What can hang from each mark
dakepog: kegiv lufu
rudib: gefiked laka
gefiked: gigu kegiv rudib
laka: rudib
veteg: lufu
gigu: gefiked
lufu: dakepog veteg
kegiv: dakepog gefiked
teli: gefiked

Known rows, with every way that one mark hangs from another
laka{rudib}: [-41 -35 -27  -6 -20 -18 -22   8 -17  42  -3 -26  19  10   8 -40  -3  -3
 -18 -13   6  32  -7]
gefiked{gigu}: [-29 -22 -28  -4 -36 -10 -25  -6 -10  26  -9 -11  22 -11  -7 -24 -14  -6
 -13 -19  14  36   6]
laka{rudib{gefiked{gigu kegiv{dakepog}}}}: [-48 -40 -13  -8 -27   3 -12  12 -20  36   1 -21  14  -9   8 -55   3   5
 -12 -11   4  48   9]
kegiv{gefiked{rudib}}: [ -9 -41 -22   4 -20   1 -24  21  -8  29 -15 -39  25  13   0 -29 -19  -2
 -13 -14   8  42 -10]
veteg{lufu{dakepog}}: [ -8  -2  -8  -5 -20 -33 -44  -2  -5  30  -8 -19   9  21  21  -3 -17  15
 -30  -9   7  14 -20]
teli{gefiked{gigu rudib}}: [-46 -50 -31   7 -34   7 -30  10 -10  24 -14 -13  34  -1  -9 -40 -19   4
 -14 -22  17  33  21]
lufu{dakepog{kegiv{gefiked{gigu}}} veteg}: [ 34  -4   0  -3   2 -10 -33  20   9  33 -13 -19  33  41  27   1 -12  15
 -26  12 -11  26 -13]
lufu{dakepog{kegiv} veteg}: [ 24   1  -2  -1   2 -21 -38  15   7  32 -10 -19  32  41  30   3 -12  15
 -35   9  -8  17 -16]
gigu{gefiked{rudib{laka}}}: [-43 -44 -12  11 -36 -18 -15  22 -27  30  -5 -32  22   3   7 -45 -10  -3
 -14 -27  22  39  17]
gigu{gefiked{rudib}}: [-37 -39 -16  16 -37 -10 -20  23 -19  32 -10 -28  23   2   3 -41 -14  -8
 -13 -29  23  37  14]
gigu{gefiked{kegiv}}: [-33 -41  -4  15 -31   1 -21  13 -12  21  -9 -15  14  -1   8 -41  -1   2
 -18 -23  21  39  13]
veteg{lufu{dakepog{kegiv{gefiked}}}}: [ 12  -5   1  -5 -12 -23 -40   3   4  31 -14 -24  17  29  24  -2 -17  20
 -28  -2  -1  22 -20]
dakepog{kegiv lufu{veteg}}: [ 26   6  -3   0   0 -22 -48   8  17  20 -20 -18  29  40  25   7 -11  16
 -24   7 -12  11 -18]
kegiv{dakepog gefiked{gigu rudib{laka}}}: [ -1 -42 -11 -11 -27  16 -10  14  -4  18 -17 -31  30   7  -6 -26 -24 -11
  -9   0  11  52   2]
veteg{lufu}: [-18  -7 -13  -4 -24 -32 -44  -5  -4  25  -9 -20   7  12  11 -13 -15  10
 -22 -19  11  16 -20]
teli{gefiked}: [-40 -47 -26  11 -25  -2 -36   5  -3  22 -15 -13  27  14   5 -28 -14   7
 -26 -21  12  27   5]
gefiked{gigu kegiv{dakepog} rudib}: [-27 -35 -12  -9 -34  28 -20   5  -8   8 -12 -16  25 -23 -17 -42 -13  -5
 -12  -4  22  41  17]
gefiked{gigu kegiv{dakepog} rudib{laka}}: [-38 -43  -7 -16 -34  17 -13   4 -20   5  -5 -23  24 -22 -12 -47  -8   2
 -14  -2  21  44  22]
dakepog{kegiv{gefiked{gigu}} lufu{veteg}}: [ 41  -1  -1  -2   0  -6 -40  14  20  22 -24 -17  32  40  21   4 -13  17
 -12  10 -17  23 -13]
kegiv{gefiked{gigu rudib}}: [-11 -39 -24  -1 -28   7 -19  17 -10  29 -15 -31  27   2  -8 -33 -20  -4
  -4 -14   9  47   1]
lufu{dakepog{kegiv{gefiked}} veteg}: [ 35  -5   1  -1   5 -13 -35  21  10  33 -12 -23  33  47  31   2 -12  16
 -31  11 -12  24 -18]
laka{rudib{gefiked}}: [-51 -38 -21  -2 -24 -17 -16  16 -25  46   3 -31  15   3  15 -50   0   5
 -16 -19   1  43  -2]
kegiv{dakepog{lufu}}: [  0 -12 -12  -2 -22  -7 -36  -4  10  13 -22 -15  19  20  11   5 -21 -11
 -28   2   8  20 -18]
laka{rudib{gefiked{gigu kegiv}}}: [-54 -41 -16  -6 -27  -3 -13  12 -25  39   4 -22  13 -10   9 -58   5  10
 -11 -16   3  48  10]
veteg{lufu{dakepog{kegiv}}}: [  5  -1  -1  -6 -14 -29 -42  -1   2  30 -12 -21  16  25  24  -2 -16  19
 -31  -4   1  17 -19]
teli{gefiked{kegiv{dakepog} rudib}}: [-39 -57 -15   7 -23  25 -33  12  -2  10 -18 -17  29   5  -3 -40 -14   7
 -25 -11  17  31  13]
gefiked{gigu rudib{laka}}: [-46 -35 -27 -12 -38 -15 -16   6 -31  25  -1 -30  28 -15 -10 -42 -14  -1
 -10 -18  18  40  18]

Rows
[ 15 -21  -7  -1 -11  -4 -22  10   2  34 -17 -24  33  24  19  -5 -16   9
 -29   6  -5  39  -5]	lufu{dakepog{kegiv{gefiked{gigu}}}}
[ 28 -15  -4   2  -4  -6 -35  10  16  23 -27 -27  30  36  21   3 -15  14
 -20   6 -14  28 -16]	dakepog{kegiv{gefiked} lufu}
[ -4 -19   0  -3 -14   8 -38   0   8   3 -15 -11  13  12  10 -12  -6   5
 -28   5  10  21 -11]	gefiked{kegiv{dakepog{lufu{veteg}}}}
[-17 -44 -21  -6 -28   0 -14  17 -18  27  -9 -36  27   3  -5 -36 -16   1
  -5 -13   9  49   5]	kegiv{gefiked{gigu rudib{laka}}}
[ 11  -3  -1  -7 -15 -20 -38   1   3  31 -13 -20  18  23  20  -4 -17  19
 -24  -2  -1  24 -15]	veteg{lufu{dakepog{kegiv{gefiked{gigu}}}}}
[ 33 -16  -3  -2  -8   6 -35  14  19  14 -26 -20  22  40  15   6 -22  -5
 -18  10  -2  27 -26]	kegiv{dakepog{lufu{veteg}} gefiked}
[  8 -39 -13  -2 -20  18 -19  19   5  19 -23 -35  29  17   0 -19 -27 -15
 -16  -1  10  44 -13]	kegiv{dakepog gefiked{rudib}}
[-42 -36 -10  -4 -20  -4 -20  14 -17  34  -1 -25  11   4  17 -46   2   9
 -18  -7  -1  39  -1]	laka{rudib{gefiked{kegiv{dakepog{lufu}}}}}
[-40 -55 -17   3 -31  30 -28   9  -2  10 -17  -8  31  -7 -11 -43 -14   6
 -16 -11  19  36  24]	teli{gefiked{gigu kegiv{dakepog} rudib}}
[-53 -63 -17   5 -23   9 -29  13 -16  12  -9 -23  27   4   1 -49  -6  19
 -25 -15  15  33  19]	teli{gefiked{kegiv rudib{laka}}}
[  8 -28  -5  -2  -9 -10 -20  16  -6  33 -13 -36  34  29  23 -10 -15  13
 -32   6  -5  38  -5]	lufu{dakepog{kegiv{gefiked{rudib{laka}}}}}
[-37 -49   1   7 -33   5 -12  20 -20  16  -7 -27  20  -2   5 -48  -5  -1
 -17 -16  25  43  20]	gigu{gefiked{kegiv{dakepog} rudib{laka}}}
[-23 -24   2   4 -22   0 -28  12  -9  14  -5 -21   8   1  20 -28  -4  16
 -23 -10   3  36  -3]	rudib{gefiked{kegiv{dakepog{lufu{veteg}}}}}
[ 10  -4  -8  -3 -15 -11 -41   1  13  13 -20 -13  19  28  14   8 -20  -8
 -26   5   6  14 -21]	kegiv{dakepog{lufu{veteg}}}
[ 16 -26 -11  -6 -24  18 -24  14   9  17 -27 -24  29  16  -2  -9 -28 -11
  -7   6   5  39  -6]	kegiv{dakepog{lufu} gefiked{gigu rudib}}
[-38 -45  -6  15 -33   4 -19  21 -18  23  -9 -24  19  -5   2 -49  -5   1
 -14 -24  24  39  18]	gigu{gefiked{kegiv rudib}}
[-52 -37 -23  -6 -29 -13 -13  13 -26  46   3 -25  16  -5   9 -52  -1   4
 -10 -19   2  46   6]	laka{rudib{gefiked{gigu}}}
[-58 -44  -3  -8 -34 -13  -7   5 -38  17  11 -27   9 -21  13 -52   7  25
 -17 -20   7  54  23]	rudib{gefiked{gigu kegiv} laka}
[-45 -50  -4   9 -33  -3 -14  21 -27  21  -4 -29  18  -4   6 -53  -2   5
 -16 -22  24  41  22]	gigu{gefiked{kegiv rudib{laka}}}
[ 27 -20  -5  -2 -11  10 -34  23  13  15 -26 -29  26  36   9  -3 -26  -7
 -14   9   1  27 -22]	kegiv{dakepog{lufu{veteg}} gefiked{rudib}}
[-30 -44  -2  12 -33  13 -17  20 -12  18 -12 -22  21  -3   2 -45  -9  -6
 -15 -17  26  40  16]	gigu{gefiked{kegiv{dakepog} rudib}}
[ 12 -23  -8  -1 -12  -2 -22  15   0  35 -16 -28  36  23  16  -9 -18   8
 -27   5  -4  39  -2]	lufu{dakepog{kegiv{gefiked{gigu rudib}}}}
[-43 -51 -19   5 -29  18 -31   1  -3  13 -13  -1  25  -5  -4 -40  -6  14
 -19 -16  15  35  21]	teli{gefiked{gigu kegiv}}
[-20 -28 -10  -9 -32  24 -27   4  -5   6 -16 -14  23 -16 -13 -32 -14  -1
 -12   1  18  33  14]	gefiked{gigu kegiv{dakepog{lufu}} rudib}
[-56 -38 -12  -7 -38 -28  -7   5 -39  26  10 -31  13 -14  14 -44  -1  17
 -15 -25   6  52  17]	rudib{gefiked{gigu} laka}
[-50 -43   2 -10 -34  -5  -5   4 -32  13   7 -25  11 -19  13 -48   3  19
 -19 -13   8  55  21]	rudib{gefiked{gigu kegiv{dakepog}} laka}
[  5 -36  -8  -1 -10  -1 -18  17   0  26 -17 -40  38  19  10 -25 -14   8
 -19  -4  -3  46  -4]	dakepog{kegiv{gefiked{rudib{laka}}}}
[-30 -30  -1   5 -26   2 -25   9 -11  15  -6 -22   8  -4  17 -30  -4  13
 -24 -12   5  40   0]	rudib{gefiked{kegiv{dakepog{lufu}}}}
[  9 -32 -12   0 -15   8 -19  15   5  28 -20 -32  39  10   2 -26 -17   4
 -12  -5  -2  48   1]	dakepog{kegiv{gefiked{gigu rudib}}}
